What can hang from each mark:
lifa: bepi lodad
tisuz: bepi lodad
vavo: lodad
muget: lodad
lodad: budi lifa vavo vuso
bepi: budi lifa muget tisuz vadol vavo vuso
vadol: lodad
vuso: lodad

Known rows, with every way that one mark hangs from another:
{bepi budi {lifa lodad} vadol}: [ 3.674  2.702 -2.162  1.906 -0.141 -4.998 -3.173  1.165 -0.280 -1.157
  4.671 -1.435  0.364  2.966 -0.373 -2.492  0.597  3.239  2.224  1.405
 -0.430  0.897  0.684  0.511  2.812  1.172]
{muget {lodad budi {lifa bepi} vavo vuso}}: [-2.199 -3.943 -0.395 -1.257  4.660 -4.494 -1.706  2.533 -0.916  3.903
  3.021  0.703  6.452  1.657 -0.260  1.105 -2.527  4.861  4.436 -0.251
 -3.086 -0.530 -1.110  4.259 -1.453 -1.545]
{vuso {lodad budi {lifa {bepi muget vavo}}}}: [ 1.371  0.891 -1.518  1.897  0.026 -1.640 -2.243  4.526 -0.716 -0.335
  5.395 -0.995  4.046  3.885 -0.072 -2.001 -1.335  5.471  2.965  1.855
 -2.561 -0.180 -0.837  4.881  0.735  0.866]
{bepi vadol vavo}: [ 2.431  2.323 -0.637  2.514 -0.604 -1.460 -1.707  2.696 -1.080 -1.279
  2.106  1.325  1.925  4.389  0.460 -0.224 -0.405  2.430 -0.282  3.752
 -0.193  3.685  0.196  1.786 -1.018  1.923]
{vuso {lodad {lifa bepi}}}: [-0.451 -1.884 -1.101  0.277  3.050 -1.430 -1.296  3.545 -0.907 -0.011
  2.669 -1.398  2.847  0.719  2.297 -1.841 -1.825  3.361  2.271  1.242
 -1.611 -0.894 -0.378  3.675  1.575 -0.498]
{tisuz {bepi lifa vuso}}: [-0.551 -1.413 -0.373  1.069  0.290 -3.715 -1.412  1.120 -0.317 -3.059
 -0.139  1.057  2.529  1.177 -3.560 -3.483 -1.628  2.274  1.672 -2.525
 -2.499 -0.800  0.885  2.991  2.236 -1.590]
{vadol {lodad budi {lifa bepi} vavo vuso}}: [-1.873 -4.790 -0.917 -1.143  4.818 -5.275 -0.563  1.511 -2.030  3.156
  2.036  1.569  5.797  3.533  0.815  1.314 -2.555  4.347  3.631  0.771
 -3.508 -1.621 -0.610  4.367 -2.363 -1.175]
{vuso {lodad budi {lifa bepi} vavo}}: [-0.538 -1.587 -1.104 -0.040  1.568 -2.207  1.685  4.890 -0.506  1.549
  4.115 -2.086  4.652  3.572  1.083 -0.653 -2.057  4.347  4.221  1.675
 -3.516 -1.153 -0.420  4.919  0.032 -1.362]
{vadol {lodad budi lifa vavo vuso}}: [-1.983 -4.711 -1.483 -0.411  4.186 -4.549 -0.228  0.852 -1.583  2.599
  1.364  1.843  4.863  3.393 -0.276  2.026 -3.569  3.902  2.983 -0.080
 -3.753 -1.991  0.094  2.866 -2.363 -0.943]
{lifa lodad}: [ 1.658 -0.473 -0.871  1.795  1.188 -3.311 -0.969  1.311 -0.215  0.017
  0.246 -0.204  0.259 -0.256  1.680 -2.069 -1.918  1.751  2.450 -0.388
  0.269  1.260 -0.133  1.185  1.724 -0.887]
{muget {lodad vavo vuso}}: [-1.495 -3.552 -0.868 -0.100  2.726 -3.173 -1.482  1.218  0.364  2.300
 -0.283  1.168  3.348  0.149  0.008 -0.156 -3.042  2.494  1.140 -0.430
 -0.820  1.181  0.273  1.913 -1.440 -0.539]
{vadol {lodad {lifa {bepi muget}} vavo}}: [-2.425 -3.303 -0.870 -0.352  2.702 -3.781 -0.944  1.489 -1.764  1.385
  1.810  0.776  3.809  4.203  0.859 -1.801  0.613  3.372  1.028  0.722
 -1.763 -0.498  0.170  3.945 -2.654 -0.088]
{lodad budi vavo}: [-0.228  0.266  0.501  0.792  0.629 -2.647  3.178  2.707 -0.230  1.258
  3.055 -0.059  3.053  3.752  0.538  0.305 -0.786  1.873  3.287  0.739
 -2.203  0.521 -0.045  2.306 -1.338 -0.267]
{vuso {lodad budi {lifa {bepi vadol}} vavo}}: [ 0.705 -0.187 -1.559  0.406  1.137 -1.794  1.142  5.705 -0.338  1.495
  4.762 -2.371  5.022  5.148  1.514 -0.117 -1.150  4.935  3.312  3.164
 -3.824 -0.163 -0.176  4.673 -0.181 -0.457]
{lifa {bepi budi tisuz vadol} lodad}: [ 3.818  3.614 -1.404  1.292  2.475 -5.587 -5.145  2.967  0.846  0.974
  4.086 -3.148  1.263  2.342  3.994 -2.880  2.305  3.257  2.176  3.023
 -1.420  0.290 -0.341  0.229  3.310  1.635]
{tisuz {lodad vavo}}: [-3.606 -0.910  1.078  0.517 -0.466 -1.588  0.631  2.105  0.669 -0.168
  0.660 -1.591  1.218  1.425  0.939 -0.521 -1.243  1.651  1.586  0.233
 -1.059  2.137  0.303  1.502 -0.479  0.110]
{vadol {lodad budi}}: [ 0.422  0.816  0.531  1.610  1.636 -2.293  0.899 -0.916 -2.327  1.235
  2.660  2.023  2.499  0.946  2.714 -0.627 -1.847  1.803  2.269  0.234
 -1.072  0.512  0.178 -0.071 -0.637  1.511]
{vuso {lodad budi {lifa {bepi vavo}}}}: [ 0.952  0.033 -1.005  1.201  0.866 -1.804 -0.819  4.075 -1.532  0.189
  4.613 -0.614  4.346  2.671  0.742 -0.888 -2.816  4.714  3.992  2.223
 -2.537 -0.174 -0.924  4.483  0.876 -0.263]
{muget {lodad lifa vuso}}: [-2.184 -4.184 -1.054 -0.199  5.530 -2.969 -4.381  0.504 -0.857  1.765
  0.916  1.637  3.635 -1.405 -0.144  0.644 -3.318  3.481  1.696 -1.469
 -1.419 -0.656 -0.291  1.479  0.065 -0.370]
{lodad {lifa {bepi tisuz vadol}} vavo vuso}: [-1.694 -4.145 -2.336 -1.633  6.233 -5.312 -4.638  4.868  0.960  1.633
  1.662 -1.157  4.636  5.340  0.337  1.498  0.662  4.553  0.748  2.128
 -4.059 -2.424 -0.243  4.635 -0.617 -0.421]
{lifa {bepi budi {vadol {lodad vuso}}}}: [ 2.253  1.168 -0.398  0.619  4.050 -4.493 -3.659  1.175 -1.448  1.496
  3.593  0.521  3.345  2.334  3.965 -1.120  0.385  2.854  1.130  3.941
 -0.926  1.287 -0.140  0.910 -0.136  2.485]
{tisuz bepi {lodad budi lifa}}: [-2.927  0.299  2.497  1.529  1.534 -1.417 -0.837  2.204 -0.390 -0.610
  2.918 -1.362  4.819  0.343 -0.814  0.402 -2.786  3.709  4.259 -1.793
 -5.809  0.469 -0.537  1.887  1.568 -0.670]
{lifa bepi}: [-0.097 -0.114  1.189  0.274  3.141 -2.676 -0.567  2.025 -1.273  0.183
  2.246  0.480  2.167  0.738  3.096 -2.017  0.665  1.424  1.985  1.317
  0.340  1.215 -0.823  2.865  0.464  0.436]
{vavo {lodad budi {lifa bepi} vuso}}: [ 1.255 -3.749 -2.720 -0.101  7.215 -5.111 -1.852  1.673 -2.221  1.865
  3.464  0.935  4.591  1.721  2.168  0.272 -3.661  4.165  4.038  0.632
 -3.145 -2.668 -0.515  4.662  0.589 -1.203]
{vavo {lodad budi lifa}}: [ 1.177 -1.541 -2.339  1.073  4.785 -3.219  0.586  0.776 -2.494  0.911
  3.836  0.623  2.976  1.837  1.971 -0.112 -3.149  2.889  3.498  0.039
 -2.919 -2.150  0.430  2.274  0.451 -0.676]
{tisuz {bepi budi} lodad}: [-1.229  2.533  2.705  2.121  0.376 -1.912 -1.591  1.400  0.594 -1.320
  2.519 -2.163  2.641 -0.801  0.778 -1.980 -1.574  1.711  2.714 -0.154
 -3.787  2.104  0.275 -0.450  2.214  0.868]

Rows:
[ 1.892  1.444 -3.164  1.333  1.012 -2.399 -3.287  3.989  0.319 -0.969
  3.388 -2.496  1.657  3.261  0.464 -1.746 -1.098  3.929  1.567  3.035
 -2.668 -1.430  1.184  0.425  2.418  1.017]
{bepi budi vadol {vuso {lodad lifa}}}
[-1.520  1.086  1.608  1.811 -1.341 -0.933  0.268  3.707  1.301 -0.902
  0.479 -2.098  3.794  3.025  0.090 -0.654 -1.191  2.632  0.745  1.197
 -4.357  3.842  0.839  1.927 -0.314 -0.040]
{tisuz {bepi vadol} {lodad vavo}}
[ 0.332  1.021 -1.790  1.101  0.004 -4.508 -6.356  3.183  0.827 -1.772
  1.586 -0.003  1.443  4.261 -0.652 -4.300  2.329  3.657 -0.156  1.155
 -0.529 -0.714 -0.278  3.333  1.091  1.745]
{lifa {bepi muget tisuz vavo vuso}}
[ 0.229 -0.191 -1.241  1.380  1.931 -0.840  0.118  3.183 -0.636  0.214
  4.140 -1.266  3.001  1.271  1.074 -0.186 -3.108  3.725  3.362  0.359
 -3.100 -1.602 -0.073  2.184  1.649  0.078]
{vuso {lodad budi lifa}}
[-0.902 -0.089 -0.512  1.431 -0.100 -1.744 -1.370  1.643  0.706  0.916
  1.915  0.162  2.169  2.041 -0.179 -2.823  0.531  2.559 -0.135 -0.621
 -0.218  1.884  0.561  1.502 -1.509  1.389]
{bepi {muget {lodad vavo}}}
[ 5.177  4.298 -3.382  3.605 -3.594 -5.089 -5.896  2.154  0.266 -2.683
  5.571 -0.859  0.529  6.304 -3.350 -3.901  1.515  4.992  0.736  2.344
 -0.185  2.409  0.626  2.106  1.544  2.641]
{bepi budi {lifa lodad} muget vadol vavo}
[ 0.210  1.729  0.359  0.606  1.092 -3.772 -2.336  2.238  0.107  1.731
  4.918 -1.150  3.178  2.345  1.540 -3.905  2.391  2.893  1.901  1.532
 -0.434  1.766 -0.279  1.914 -0.653  1.864]
{lifa {bepi budi {muget {lodad vavo}}}}
[ 1.331 -2.192 -1.901  0.222  4.589 -6.225 -5.946  2.447  1.212  1.081
  0.126 -1.052  1.655 -0.067  2.509 -2.061 -0.935  3.361  2.164 -0.126
 -0.997 -1.331 -0.989  2.740  3.087 -0.613]
{lifa {bepi tisuz} {lodad vuso}}
[-3.009 -5.518 -1.432 -0.948  4.492 -3.609 -2.444  1.645 -0.296  2.534
  0.221  1.009  4.363  0.677 -1.174  0.996 -3.371  3.605  1.841 -0.945
 -2.199 -0.548  0.058  2.789 -1.547 -1.536]
{muget {lodad lifa vavo vuso}}
[ 2.497  3.430 -2.407  0.804  1.314 -3.786 -5.091  4.248  1.425 -0.401
  3.782 -3.392  1.496  2.945  3.211 -3.731  1.633  3.527  0.888  3.729
 -1.996 -1.550  0.618  0.490  3.593  2.381]
{lifa {bepi budi tisuz vadol {vuso lodad}}}
[ 1.273  0.019 -0.929  0.607  2.845 -5.045 -3.848  2.151  0.503  0.721
  1.187 -1.625  0.949  0.196  3.293 -3.195  0.524  2.594  2.369  0.137
 -0.431 -0.416 -0.741  1.910  3.016 -0.357]
{lifa {bepi tisuz} lodad}
[-0.752 -0.193  0.291  0.115  2.887 -3.599 -3.633  0.991 -2.413  1.649
  4.154  0.767  4.142  0.426  0.452 -1.470 -1.010  3.634  3.304  1.513
 -0.828  1.338 -0.874  1.930 -0.288  0.247]
{muget {lodad {lifa {bepi budi vavo}}}}
[ 0.128 -0.554  0.053  1.017  3.220 -2.700 -2.314  0.346 -0.480  2.344
  2.462  1.681  3.800 -1.221  0.922  0.394 -3.252  3.207  2.769 -1.064
 -1.275  0.703 -0.569  0.619  0.309  0.901]
{muget {lodad budi vuso}}
[ 1.359  2.820  0.595  1.202  2.190 -3.561 -2.944  2.460 -0.098 -0.172
  5.376 -1.094  1.740  2.425  2.302 -3.689  3.159  2.217  1.679  1.897
 -0.246  0.806 -0.575  1.851  0.856  2.659]
{lifa {bepi budi muget}}
[ 1.884  1.462 -1.591  1.987 -1.499 -2.672 -2.569  1.595 -1.451 -2.688
  3.149  1.763  1.613  5.190 -2.421 -1.071 -0.019  3.269 -0.158  2.306
  0.238  2.471  0.549  3.032 -0.152  1.651]
{bepi lifa vadol vavo}
[ 1.224  1.298 -0.370  0.554  2.883 -3.781 -3.479  3.436 -2.063  0.026
  5.132 -0.200  3.827  4.629  0.698 -0.249  1.125  3.808  2.502  4.355
 -1.900  1.217 -0.720  3.065 -0.364  1.016]
{lodad {lifa {bepi budi vadol vavo}}}
[-0.854 -1.145 -1.747 -0.231  2.243 -2.928 -0.264  4.925  0.556  1.541
  4.246 -2.993  4.273  3.783  1.404 -0.737 -1.083  4.530  3.441  1.302
 -4.377 -2.936 -0.212  3.966  1.009 -0.636]
{vuso {lodad budi {lifa {bepi tisuz}} vavo}}
[-0.571  0.822 -2.308  1.441  1.044 -3.477 -5.744  2.236  2.273 -1.933
  0.865 -0.872 -0.324  2.771 -0.496 -3.736  2.258  2.517 -1.120 -1.328
 -1.250 -2.892  0.899  0.419  2.234  2.292]
{bepi muget tisuz vuso}
[ 0.407  1.448  1.036  2.476 -0.562 -1.781 -0.003  2.407  0.857  0.751
  2.685  0.012  5.186  2.179 -1.424 -2.716 -0.781  3.300  1.792 -1.490
 -4.079  2.001  0.376  2.165 -0.792  0.356]
{tisuz {bepi {muget {lodad budi vavo}}}}
[ 0.785  1.836 -1.387  1.552  2.477 -2.402 -3.639  0.203 -0.279  0.312
  1.721  0.280  1.233  2.676  3.653 -0.902  1.000  2.044 -1.803  1.828
 -1.554 -0.298  1.213 -1.552  0.440  3.400]
{bepi tisuz {vadol lodad}}
[ 2.463  3.565 -2.286  2.479 -0.458 -3.504 -4.511  0.977 -0.078 -0.869
  3.180 -0.044  0.953  4.629  0.884 -3.643  2.042  3.150 -0.816  2.381
 -0.979  0.442  1.545 -1.153  0.159  3.833]
{bepi budi muget {vadol lodad} vuso}
[ 1.228 -3.747 -3.323  0.629  6.549 -4.394 -1.513  1.067 -1.740  1.319
  2.823  1.137  3.710  1.464  1.127  1.062 -4.667  3.713  3.325 -0.217
 -3.457 -2.966  0.161  3.126  0.527 -0.983]
{vavo {lodad budi lifa vuso}}
[ 2.807  0.726 -1.730  0.668 -0.964 -5.360  0.079  4.741  0.103  1.545
  1.640 -1.492  3.337  5.111  0.870 -2.126 -0.144  4.468  4.352  2.325
 -1.680  1.503 -0.535  4.205  0.511 -2.028]
{lifa {bepi vadol vuso} {lodad budi vavo}}
[ 0.697 -0.458 -1.968  1.135 -1.758 -4.108 -0.397  2.879  1.078 -2.395
  1.523 -1.908  2.908  2.585 -3.616 -4.491 -2.621  3.115  2.547 -0.460
 -3.998 -1.500  1.742  2.798  2.495 -1.682]
{tisuz {bepi budi lifa {vuso {lodad vavo}}}}
[ 2.382  2.623 -2.317  2.904 -2.742 -2.500 -4.474  2.268 -0.329 -3.456
  4.326  1.254  1.272  6.783 -3.511 -2.606  1.998  4.255 -1.612  1.827
  0.239  2.442  0.697  3.525 -0.308  3.133]
{bepi lifa muget vadol vavo}
[-1.061  0.174 -0.333 -0.100  3.625 -4.348 -5.654  1.005 -1.285  1.640
  4.277 -0.164  3.755  0.549  0.785 -1.597 -0.039  3.813  2.546  1.148
 -1.745 -0.470 -0.622  0.983  0.710  1.020]
{muget {lodad {lifa {bepi budi tisuz vavo}}}}
[ 1.644  1.277 -0.677  1.650 -0.248 -3.972 -0.426  1.911 -0.179 -0.168
  0.540 -0.152  3.962  4.063 -0.227 -2.521 -1.021  2.441  1.018  2.172
 -4.295  1.039  1.786  0.308 -0.594 -0.064]
{tisuz {bepi budi {vadol {lodad vavo}} vuso}}
[-0.732 -1.966 -0.410  0.318  2.225 -3.357 -0.439  1.462  0.153  3.104
  1.870  1.104  4.514  0.886 -0.077  0.715 -3.263  3.345  2.965 -0.514
 -2.029  0.855 -0.194  1.842 -1.334 -0.302]
{muget {lodad budi vavo vuso}}
[-0.165 -2.158 -0.640  0.290  2.641 -3.918  0.837  3.037  0.553  1.709
  1.877  0.538  3.774  3.447 -0.391  1.586 -2.454  2.866  3.063  0.429
 -2.789 -0.408 -0.272  3.283 -1.297 -0.607]
{lodad budi vavo vuso}
[-0.540 -0.509  0.082  0.886  0.618 -2.960  2.859  0.168 -1.720  1.996
  1.958  1.431  3.181  3.083  1.731 -0.244 -1.852  1.932  2.424  0.687
 -1.841  0.580  0.524  1.116 -2.321  0.334]
{vadol {lodad budi vavo}}
[ 1.534 -0.069 -2.793  0.869 -0.465 -6.628 -3.345  0.358 -0.138 -1.814
  1.999 -0.782 -0.524  1.173 -2.471 -4.189 -1.097  2.935  3.686 -1.294
  0.046 -1.696  0.685  1.068  3.766 -1.096]
{bepi budi {lifa lodad} vuso}
[-1.829  2.993  0.614  1.031  1.858 -3.170 -4.611  0.845  1.603 -0.540
  3.895 -3.279 -0.190 -0.095  2.501 -1.416  0.880  1.611  1.394  0.453
 -2.124 -1.007  0.393 -2.482  3.111  3.101]
{bepi budi {tisuz lodad}}
[ 0.529 -1.707 -1.720  2.025 -0.840 -1.983 -1.983  3.792 -0.276 -2.522
 -0.868  0.198  3.885  2.013 -3.195 -2.633 -4.759  3.939  1.843  0.285
 -4.090 -0.064  0.657  3.934  1.348 -2.278]
{tisuz {bepi vavo {vuso {lodad lifa}}}}
[-2.234 -3.973 -0.948 -0.519  3.990 -3.767 -1.348  1.837 -0.454  3.299
  2.312  0.894  5.491  1.500 -1.279  1.873 -3.563  4.431  3.655 -1.060
 -3.355 -0.899 -0.395  2.818 -1.475 -1.279]
{muget {lodad budi lifa vavo vuso}}
[-2.944 -0.990 -0.376  0.485  3.294 -3.013 -5.821  1.280  2.079 -0.516
  0.500 -1.548  0.628 -0.499  1.513 -0.012 -1.230  2.444  0.131 -0.927
 -1.998 -1.320  0.108 -0.221  2.537  1.958]
{bepi {tisuz {lodad vuso}}}
[ 0.629  0.315 -2.808  1.665 -1.612 -2.839 -2.075  2.181  0.294 -0.518
  0.177  0.630  1.684  6.300 -0.262 -2.948  1.262  3.347 -1.775  1.703
 -0.978  0.962  1.757  1.539 -1.992  1.893]
{bepi muget {vadol {lodad vavo}} vuso}
[-0.315  2.900  0.259  1.185 -0.121 -2.582 -5.370  3.205  0.322 -0.900
  2.862 -1.498  2.058  3.568  2.265 -1.335  1.440  3.671  0.063  3.552
 -1.161  2.585 -0.544  1.826  1.039  2.759]
{lifa {bepi {tisuz lodad} vadol vavo}}
[ 3.373  1.782 -1.047  0.826  0.562 -5.387 -0.825  4.132  0.126  1.705
  3.318 -2.599  2.483  4.246  2.669 -2.387  1.177  3.114  3.317  3.968
 -1.053  2.546 -0.294  2.578  0.439 -0.490]
{lifa {bepi budi vadol} {lodad vavo}}
[ 2.481  3.286 -1.498  2.625 -1.137 -3.993 -4.496  2.596  1.096 -3.519
  3.776 -0.869  2.542  4.773 -3.801 -4.556  1.852  3.831  0.218 -0.097
 -3.490 -0.072  1.528  1.762  2.324  1.729]
{tisuz {bepi budi lifa muget vadol vuso}}
